Each row comes from the steps of one walk. Every step used is in the known rows, and no mark comes twice. Write the walk behind each row, first mark first.
In the rows, 128 means zero.
Known rows:
t/r/d/b: [122 168 122 144 185 171 158 105 149 126 120 153 106 139 136 142 188  89
  87 114 132 163 171  84 106 121 159 150 145 128 131 150 139 186 161 139
 151 150 136 128 144 124  90 124 170 122 166  75 100 146 146 179 106 139
 121 201 126  88  86 116]
d/b/f: [ 98 188 108 173 135 174 157 115 157 132 105 135 141 110 136 157 175 135
  86 106 125 141 148  67 117 127 185 138 152 100 141 111 163 178 150 181
 144 138 130 127 138 148 141 123 152 136 154 113  74 134 135 158 100 162
  97 196 119  56 111 129]
n/f: [120 169 104 146 128 136 173 106 163 104 184 164 131  94 123 149 179 137
  95  96 108 137 145 112 136 112 137 166 175 125 114 139 157 122 152 173
 167 139 131 117 138 165 140 114  95 141 159  84 138 131 126 141 122 162
 134 160 166  95  92 135]
j/r/z/w/f: [145 122  99 160 107 149 188  67 155 119 129 181 101 136 113 157 187 135
  88 125  98 139 161  96  90 117 132 145 132 195  84 147 154 174  87 151
 168 125 162  93 128 149 135  98 150  87 168 112 137 165 150 163 129 145
 159 172 109 101  95 104]
n/f/b/d: [105 193 153 132 134 169 165 108 127  74 157 124 145 119 146 162 212 132
 122  84 100 149 159 111 135 100 115 173 173 120 114 145 140 124 147 175
 153 150 133 135 109 136 122 131 104 162 128  88 111 133 130 144 129 151
  93 159 157  99 115 142]
f/w/z/r: [123 131 129 160 131 167 167  72 164 134 187 196 132 117 106 122 232 117
  86 129  90 118 127 148 123 108 144 177 135 128 122 156 148 134  79 169
 152 121 127  74 128 120 123  87 153 121 162 134 159 133 109 136 153 167
 126 177 124  87 114 116]
t/m: [170 156  92 131 143 143 183 127 207 120 154 171 113  98 115 124 181 111
 105 121  90 109 137  95 103 106 134 150 133 122 104 142 136 157 157 192
 163 115 121  99 138 124 118 115 114 111 159 120 119 146 143 146 113 170
 123 176 135 104  97 110]
z/r/t/l/v: [100 124 110 130 124 142 145  77 154 121 163 182 140  78 216 148 169 118
 114 167 108 120 149  92 118 102 133 162 157 132 122  88 115 156 156 196
 191  89 128  99 138  88 125  92 144 147 165  85 141 123 108 115 171 193
 142 175 139  68 115 138]
z/r: [134 152  96 154 110 145 169  66 169 114 163 180 125  98 144 132 210 123
  86 114 104 119 126 118 110  92 152 172 155 127 109 151 147 140 119 171
 158 116 123  81 147 118 137 103 121 134 153 114 148 143 139 143 154 150
 132 181 131  76  98 101]
w/f: [137 146  87 176 115 139 186  85 188 127 132 181  98 111 125 148 171 146
  89 111  95 130 149  99 133  98 144 154 145 145 106 132 152 140 156 176
 188 140 115  91 128 157 143 121 129 110 178 119 129 166 130 143 125 142
 155 187 136  97 103 118]
t/r/z/w: [136 144 112 131 128 156 167  83 161 126 145 180 113 143 105 154 223 100
 108 138  97 110 163 105  83 107 133 142 134 155  94 136 150 190  62 145
 165 154 145 122 140 123 115  97 151 120 170 109 130 134 155 178 124 148
 133 176 140  81  84  98]
b/f: [115 172  74 168 126 164 177 113 182 136 121 134 150 108 135 153 170 150
  87 110 104 120 139  82 116 109 168 136 154 104 141 117 136 159 148 185
 172 135 123 104 119 142 149 126 128 135 151 141  97 138 126 158 104 162
 114 183 138  73 112 109]
v/l/t/r/d/b/f/w/z: [ 98 156 145 154 194 206 137 133 133 168 163 146 161 147 118 142 206 109
 106 150 112 139 188  84 114 109 177 140 121  84 149  81 124 172 131 173
 174 136 125 125 114 109  90 106 205 123 151 140  94 120 107 191 103 161
  96 222 141 108 118 138]
v/l: [132 169  82 144 155 129 166 109 165 120 146 171 145 103 118 124 202 143
 129 113  82 129 145  81 134  99 152 162 128 116 124  94 142 106 161 188
 150 125 118 102 128 129 143 116 121 138 170 128 113 146 133 171 169 157
 123 200 168  88 105 100]
v/l/t: [151 181  95 134 143 139 144 112 162 131 165 166 153  79 136 140 185 136
 143 107  84 110 146  76 123  69 162 142 129 105 111  87 132 109 164 204
 186  98 118 109 132 116 140 124 120 135 179 117  99 136 121 162 154 163
 113 197 168 102  91 109]
w/z: [149 151 100 158 141 165 174  98 179 112 145 189 124 114  98 134 201 135
 118 118  75 108 143 120 124 104 140 152 150 137 122 128 144 135 130 170
 167 154 120  90 126 146 141 105 134 130 189 106 123 150 104 162 130 171
 135 172 137  81  97 115]
w/f/n: [165 173  79 198 138 131 227  71 186 123 128 172 131 116 149 127 169 140
  88 112 101 129 134 100 129  88 170 152 158 159  92 133 163 155 168 189
 172 140 109  72 134 152 109 145 138 101 177 125 124 169 103 133 139 132
 147 185 127 100  98 104]
f/b/d/r/t: [109 169 154 137 160 170 170 111 142  81 124 132 155  83 150 156 174  96
 128 111 115 163 155  69  87 116 137 157 154 142 124 109 103 156 154 174
 163 121 128 120 118 111  87 168 144 127 170  85  99 118 116 151 145 180
 141 146 128  80 118 153]
d/r/j: [119 170 106 154 140 111 185 130 176 110 126 149 121  65 137 154 169  94
  85 102 107 144 154 110 103 118 127 148 150 130 121 126 130 164 135 177
 171 127 129  86 156 170  82 154 126 125 181 107 121 119 144 137 126 159
 173 161 124  68 106 144]
b/d/r: [139 164 123 131 162 170 178  84 187 104 114 129 151  94 144 138 195 104
 117 107 108 131 143 109  97 122 141 134 145 126 116 144 124 141 146 164
 159 139 115 114 124 141 121 148 136 123 181 111 109 129 142 156 126 147
 154 151 117  97 119 143]
n/f/w/z/r/d: [125 125 127 139 136 169 155  76 122 126 196 179 131 125 132 133 205 119
  73 119 115 152 150 164 123 122 135 198 165 138 137 157 119 137 115 145
 149 145 135  98 134 120 100  94 145 132 154  98 183 143 126 136 139 149
 147 171 152 120  96 130]
l/v: [127 165  98 153 132 137 169  83 184 130 154 176 141  85 172 139 178 135
 122 117 108 109 148 107 128 102 126 147 159 122 132 110 135 129 149 186
 197 114 117  87 138 104 151  98 121 137 179 100 112 128 116 135 145 178
 135 160 156  92 109 112]
n/f/b: [ 96 200 132 158 142 159 160 121 137  78 202 166 133 108 117 153 210 141
 116  72  95 155 151 111 134  98 129 185 177 132 108 129 160 130 144 178
 162 139 134 118 144 149 128 126  93 146 133  98 121 122 121 125 132 156
  96 170 198  83 101 130]
q/j/r: [142 170  75 149 161 139 188 115 169 100 150 174 129 108 114 149 177 131
  87  94 111 159 160  69 110 107 114 130 150 159 111 173 122 127 153 170
 175 129 145  72  91 122 126 156 113 104 138 110 126 128 145 168 110 162
 129 180 105  87  81  79]
l/t/r/z/w/f/n: [181 158 117 170 122 145 206  66 162 138 148 179 124 140 143 140 197 110
 102 141 113 108 164  93  97  70 170 140 139 165  70 123 166 187 101 173
 194 129 132 107 134 121 102 119 165  89 176 124 119 152 113 150 127 129
 136 190 124 114  84 111]
b/f/w/z/r/t: [ 87 117 119 167 107 179 170 100 138 133 160 174 157 104 128 157 179 124
  73 160 109 133 139 102 107 119 159 172 153 123 143 101 118 162  94 179
 154 126 139  89 115 110 103 110 170 130 152 122 145 130  99 144 139 204
 127 167 118  71 121 134]
n/f/b/d/r/z: [ 87 187 155 131 150 175 176 105 125  78 157 120 132 117 121 143 219 115
 149 103  96 158 171 130  86 128 122 162 176 128  95 143 135 171  98 127
 148 158 143 121 120 140 108 138 115 139 170  76 106 118 130 151 136 139
 125 138 158  95 113 165]
w/z/r/t/l/v: [111 111 123 138 126 161 142  83 153 123 163 190 138  85 205 146 180 125
 126 175 106 101 153 111 119  97 130 170 155 132 121  81 114 147 145 185
 191  86 136  92 137  90 130  82 162 154 175  85 142 121  94 125 172 194
 145 171 134  84 117 157]
n/f/b/d/r/t: [ 92 171 166 133 157 169 163 112 126  74 156 127 158  83 152 173 175 110
 121 109 123 170 172  80  93 127 136 168 178 130 119 125 116 145 153 172
 159 129 141 133 123 136  88 165 125 142 166  64 111 115 108 146 142 188
 134 132 139  91 119 181]
f/b: [121 206 114 165 153 159 162 114 150  94 170 172 132 106 114 139 214 129
 127  77  78 146 143  91 131  93 135 173 153 139 117 134 144 143 138 175
 159 137 122 101 138 123 129 135 112 134 144 114 103 131 127 139 139 161
  94 181 183  64 102 107]

Write each row's walk:
[145 140  89 143 123 158 167  61 147 124 146 160 117 112 161 132 196 112
  86 110 119 151 132 130 104 106 147 168 160 143 134 157 101 152 142 147
 160 131 129  97 143 109 107 121 131 130 158  98 157 162 145 156 140 130
 156 180 136  96  88 108]	z/r/d
[165 154 130 152 129 146 221  41 159 122 107 149 142 131 159 141 197 115
 105 131 122 130 157 114  78 108 164 142 141 180  88 131 151 186  99 154
 155 152 135 104 134 141  94 138 164  91 185 123 128 158 125 150 144 118
 164 159  92 109 113 139]	b/d/r/z/w/f/n
[ 93 165 135 176 160 194 157 116 159 146 139 165 150 127  94 150 202 131
  84 121 105 131 151 109 135 134 166 152 137 106 150 110 159 173 110 177
 147 149 121 104 116 144 125 106 185 124 160 133  98 131 109 160 107 183
  97 185 129  71 122 138]	d/b/f/w/z
[110 167 177 123 131 172 149  77 123  88 161 143 143 122 133 171 229 104
 131  97 115 138 173 118  72 125 125 160 159 158  99 135 141 172  68 136
 142 142 155 152 143 137 111 117 129 131 163  89 125 117 160 154 137 153
 131 137 150  96 111 151]	n/f/b/d/r/z/w
[122 180 109 149 183 159 169 102 121  95 119 156 115 127 139 154 170 113
  84  81 143 199 177  69 103 128 133 144 150 151 133 169 110 166 163 146
 148 139 157 106 114 124  91 147 158 112 151  64 108 150 158 181 104 150
 127 186  96  84  70  97]	q/j/r/d/b
[127 153  91 150 139 155 199 109 140  91 142 159 108 140 100 123 199 139
 114 109  81 151 150 103 103 122 129 140 151 155  79 163 140 176  93 144
 148 146 169  65 104 120 128 111 122 110 171  88 110 158 127 175 125 153
 137 169 120  87  81  87]	j/r/z
[142 167 109 129 174 159 156 127 179 140 172 164 137 105 123 133 212 112
 130 139  90 104 163  73 117  72 157 135 124 107 101  99 134 125 154 193
 200 115 121 117 121 108 132 119 132 126 161 128 102 122 125 173 132 156
 109 212 161 106  99 104]	v/l/t/r
[129 196  91 187 177 162 212  95 125 117  99 112 162 137 170 139 167 125
  74  96 140 182 145  76 107 124 202 131 160 138 126 146 135 197 173 175
 133 141 155  95 136 127  80 158 177 107 145 110  76 163 118 167  95 136
 101 186  88  91 101  89]	j/r/d/b/f/n
[101 168 143 151 138 178 188  85 142  89 123 137 107 125 126 133 214 122
 136 115  88 152 185 124  81 112 122 153 163 153  89 133 127 187 106 129
 169 153 129 102 112 133 111 138 139 117 183 100  98 137 131 150 142 125
 140 165 138  96 116 149]	w/f/b/d/r/z
[146 126 114 152 102 162 166  74 174 146 147 182  98 127 123 161 199 115
 104 142 103 102 178  91  92  83 145 139 128 159  82 123 158 187  93 159
 206 128 142 129 137 134 134  90 152  99 176 113 133 148 150 165 113 141
 150 197 130 113  88 130]	l/t/r/z/w/f
[125 188 118 148 165 157 155  85 140 110 112 151 107 118 147 136 171 103
  94  86 125 165 149  87 119 134 160 154 152 133 136 137 127 176 175 150
 141 145 134 129 153 129  99 122 152 129 177  68 103 160 141 167 120 147
 131 186 130  77  78 120]	r/d/b
[123 173 132 161 126 172 175  94 148 101 120 139 127 126 145 151 211 141
 123  95  89 144 168  99 134  86 123 168 155 149 106 142 142 139 156 170
 168 149 122 110 108 137 123 137 130 142 144 118 105 160 132 140 139 130
 114 180 140  94 129 131]	w/f/b/d
[101 142 134 155 101 124 166 121 134 113 186 179 124 100 130 157 205 104
  63 121 103 128 154 167 136 113 114 195 166 125 123 141 142 134  86 175
 147 136 138  80 145 158  84 101 124 141 147 103 181 116 129 119 142 161
 150 166 125  88 114 149]	n/f/w/z/r/j
[108 179 116 154 166 193 155 118 148 150 116 114 134 120 152 160 165 107
  92 124 138 139 182  62 100 105 183 125 147  94 138 111 126 204 174 167
 187 131 142 149 131 124 101 133 173 128 146 104  73 128 142 182  65 150
 102 206 128  88  98 129]	l/t/r/d/b/f
[ 77 151 134 169 107 157 163 123 138 129 129 160 133 107 141 164 207 103
  50 129 116 135 157 128 119 122 149 178 142 112 149 119 139 184  80 180
 137 131 140  89 149 153  79 102 169 141 144 125 133 118 135 136 119 167
 118 185  90  57 122 148]	d/b/f/w/z/r/j
[104 136  94 132 162 139 159 112 149 112 160 179 143  86 197 167 144 133
 115 154 123 147 172  51 117 106 100 138 155 149 124 103  88 139 186 198
 208  93 143  88 103  91 120 132 149 130 152  84 127 117 115 139 142 196
 134 169 123  82  90 125]	q/j/r/t/l/v
[ 89 157 120 164 185 193 164 131 124 134 127 159 145 146 101 160 182 122
  68 119 128 172 186  95 114 140 140 143 139 133 164 140 110 169 127 153
 157 150 145  95  89 126  91 142 199 103 145 121 116 128 134 174  84 167
 105 188  98  92 102 119]	q/j/r/d/b/f/w/z
[130 165 104 138 133 167 173 116 166 123 167 157 102 131 106 132 201 111
 134 137  83 102 162  95 100  81 131 128 148 120  81 130 140 183 106 150
 199 145 134 103 119 106 117 111 137 124 178  89  98 134 116 177 104 152
 124 187 153  95  73 105]	l/t/r/z
[126 152 106 161  94 127 183 108 152 111 141 179 112  89 143 151 207 104
  76 126  96 114 147 150 118  96 118 176 157 137 125 142 121 147 101 172
 163 136 133  72 146 157  92 107 135 140 166  98 154 133 136 147 143 150
 152 180 102  73 102 132]	w/z/r/j
[125 157 129 172 122 162 177  85 127  91 158 179 118 139 116 160 220 137
 109  96  89 158 171  93  96 104 132 158 139 195  86 151 154 181  81 149
 159 125 164  97 136 137 129 109 141 104 142 119 117 159 159 149 139 146
 124 185 140  88 102 104]	j/r/z/w/f/b
[126 144 113 147 156 144 183 100 172 106 136 167 142  68 133 150 142 105
 108 120 114 146 144  68  85 131 157 150 152 142 125 106 119 153 144 172
 168 115 129 100 141 128 100 155 138 112 196  83 117 124 107 155 138 195
 173 153 131  71  98 142]	d/r/t
[119 159 119 125 141 172 188  80 165 103 112 132 119 114 120 135 201 115
 136 122  90 133 158 121  84 127 126 137 157 139  93 144 128 179  99 126
 154 158 139 102 114 129 117 135 136 124 194  90 102 134 128 167 128 147
 153 149 122  85 103 140]	b/d/r/z
[132 163 148 157 115 169 161  72 144 103 118 144 131 132 150 172 216 120
 109  97  99 136 167  90 114  93 131 159 141 170 114 143 131 147 127 177
 158 143 130 136 124 138 127 122 141 133 139 129 115 159 163 140 141 139
 119 175 131  97 126 137]	z/w/f/b/d
[104 154 117 163 130 197 154  88 128 135 109 139 130 125 157 146 199 127
  75 119 136 144 164 112  93 133 178 161 158 112 158 129 120 187 134 142
 145 147 143 125 143 135 110 101 178 140 158  99 109 142 134 175 107 148
 111 196  98  78 116 143]	w/z/r/d/b/f
[133 170 132 175 120 152 157  82 152 112 153 189 118 109 125 167 210 134
 102  89  97 138 159  84 109  86 144 172 137 176 115 133 153 154 117 181
 171 115 124 111 151 143 139 114 136 114 152 136 120 147 160 128 139 146
 123 189 163  81 111 120]	z/w/f/b
[105 158 144 150 179 212 143 131 141 160 147 144 142 142 110 152 185 109
  90 143 115 131 181  95 115 110 169 135 137  95 146 118 123 195 125 163
 177 145 129 121 111 112  96 116 208 110 160 124  99 125 113 178  78 165
 101 205 129 104 104 140]	l/t/r/d/b/f/w/z
[119 166 149 153 119 133 172 105 144  99 103 134 130  83 161 191 196  87
  86  98 113 155 182 109  89 108 120 155 136 171 113 130 125 167 113 171
 170 129 139 119 154 172  79 147 154 123 154 124 118 125 174 136 143 136
 167 165 105  80 130 165]	z/w/f/b/d/r/j
[135 168 115 151 188 171 166  88 126  95 123 144 120 126 149 140 174 109
  87  85 128 188 152  73 114 133 156 150 138 150 119 162 129 182 160 144
 136 132 163 103 139 128 101 122 158 116 160  66 103 158 149 173 111 149
 128 184  97  90  76 100]	j/r/d/b
[ 98 168 109 163 169 192 163 120 148 139 103 123 131 139 142 150 181 114
  80 125 133 151 181  72  98 126 181 130 154 100 149 127 127 196 166 153
 163 152 133 138 135 134 104 126 178 127 144 114  81 136 145 184  81 138
 105 204 122  78 109 123]	t/r/d/b/f
[159 131 104 167 100 131 164  63 183 135 124 196 116 111 134 164 179 129
  77 118 108 116 146  90 113  94 152 152 126 177 108 129 162 147 119 181
 183 118 132 114 152 160 147  97 143  97 171 134 148 160 163 143 133 145
 165 178 128  92  97 122]	z/w/f
[147 128 116 145 116 153 156  86 168 149 151 183 112 129 123 145 209 123
 121 151  99  97 187  82  88  78 154 143 117 159  87  92 148 164 100 166
 201 121 138 128 134 136 132  87 156 106 177 132 128 142 146 174 141 142
 143 212 139 114 102 124]	v/l/t/r/z/w/f
[ 87 150 156 126 166 166 150 102 144  99 145 142 158  72 220 166 172 107
 159 147 105 141 174  78  97 107 113 160 156 134 125  83  99 161 171 184
 193  96 124 125 124  91 112 134 156 148 167  87 101 112 107 122 160 182
 132 157 156  78 132 174]	f/b/d/r/t/l/v
[131 154 142 150 149 184 150  65 132 114 133 168 113 123 153 134 212 110
  87 102 130 152 147 120 106 127 162 178 150 137 137 146 127 171 128 139
 131 140 137 113 148 133  99  96 170 133 178  64 133 151 144 162 133 141
 133 190 102  86  92 135]	w/z/r/d/b
[128 145 123 154 157 164 167 105 171 133 172 197 131 125  80 142 198 122
 107 119  76 119 133 125 141 110 130 158 136 129 131 131 149 137 100 173
 155 148 112  78 116 133 126  99 156 116 180 136 135 139  96 146 128 174
 134 164 156  85 100 114]	f/w/z
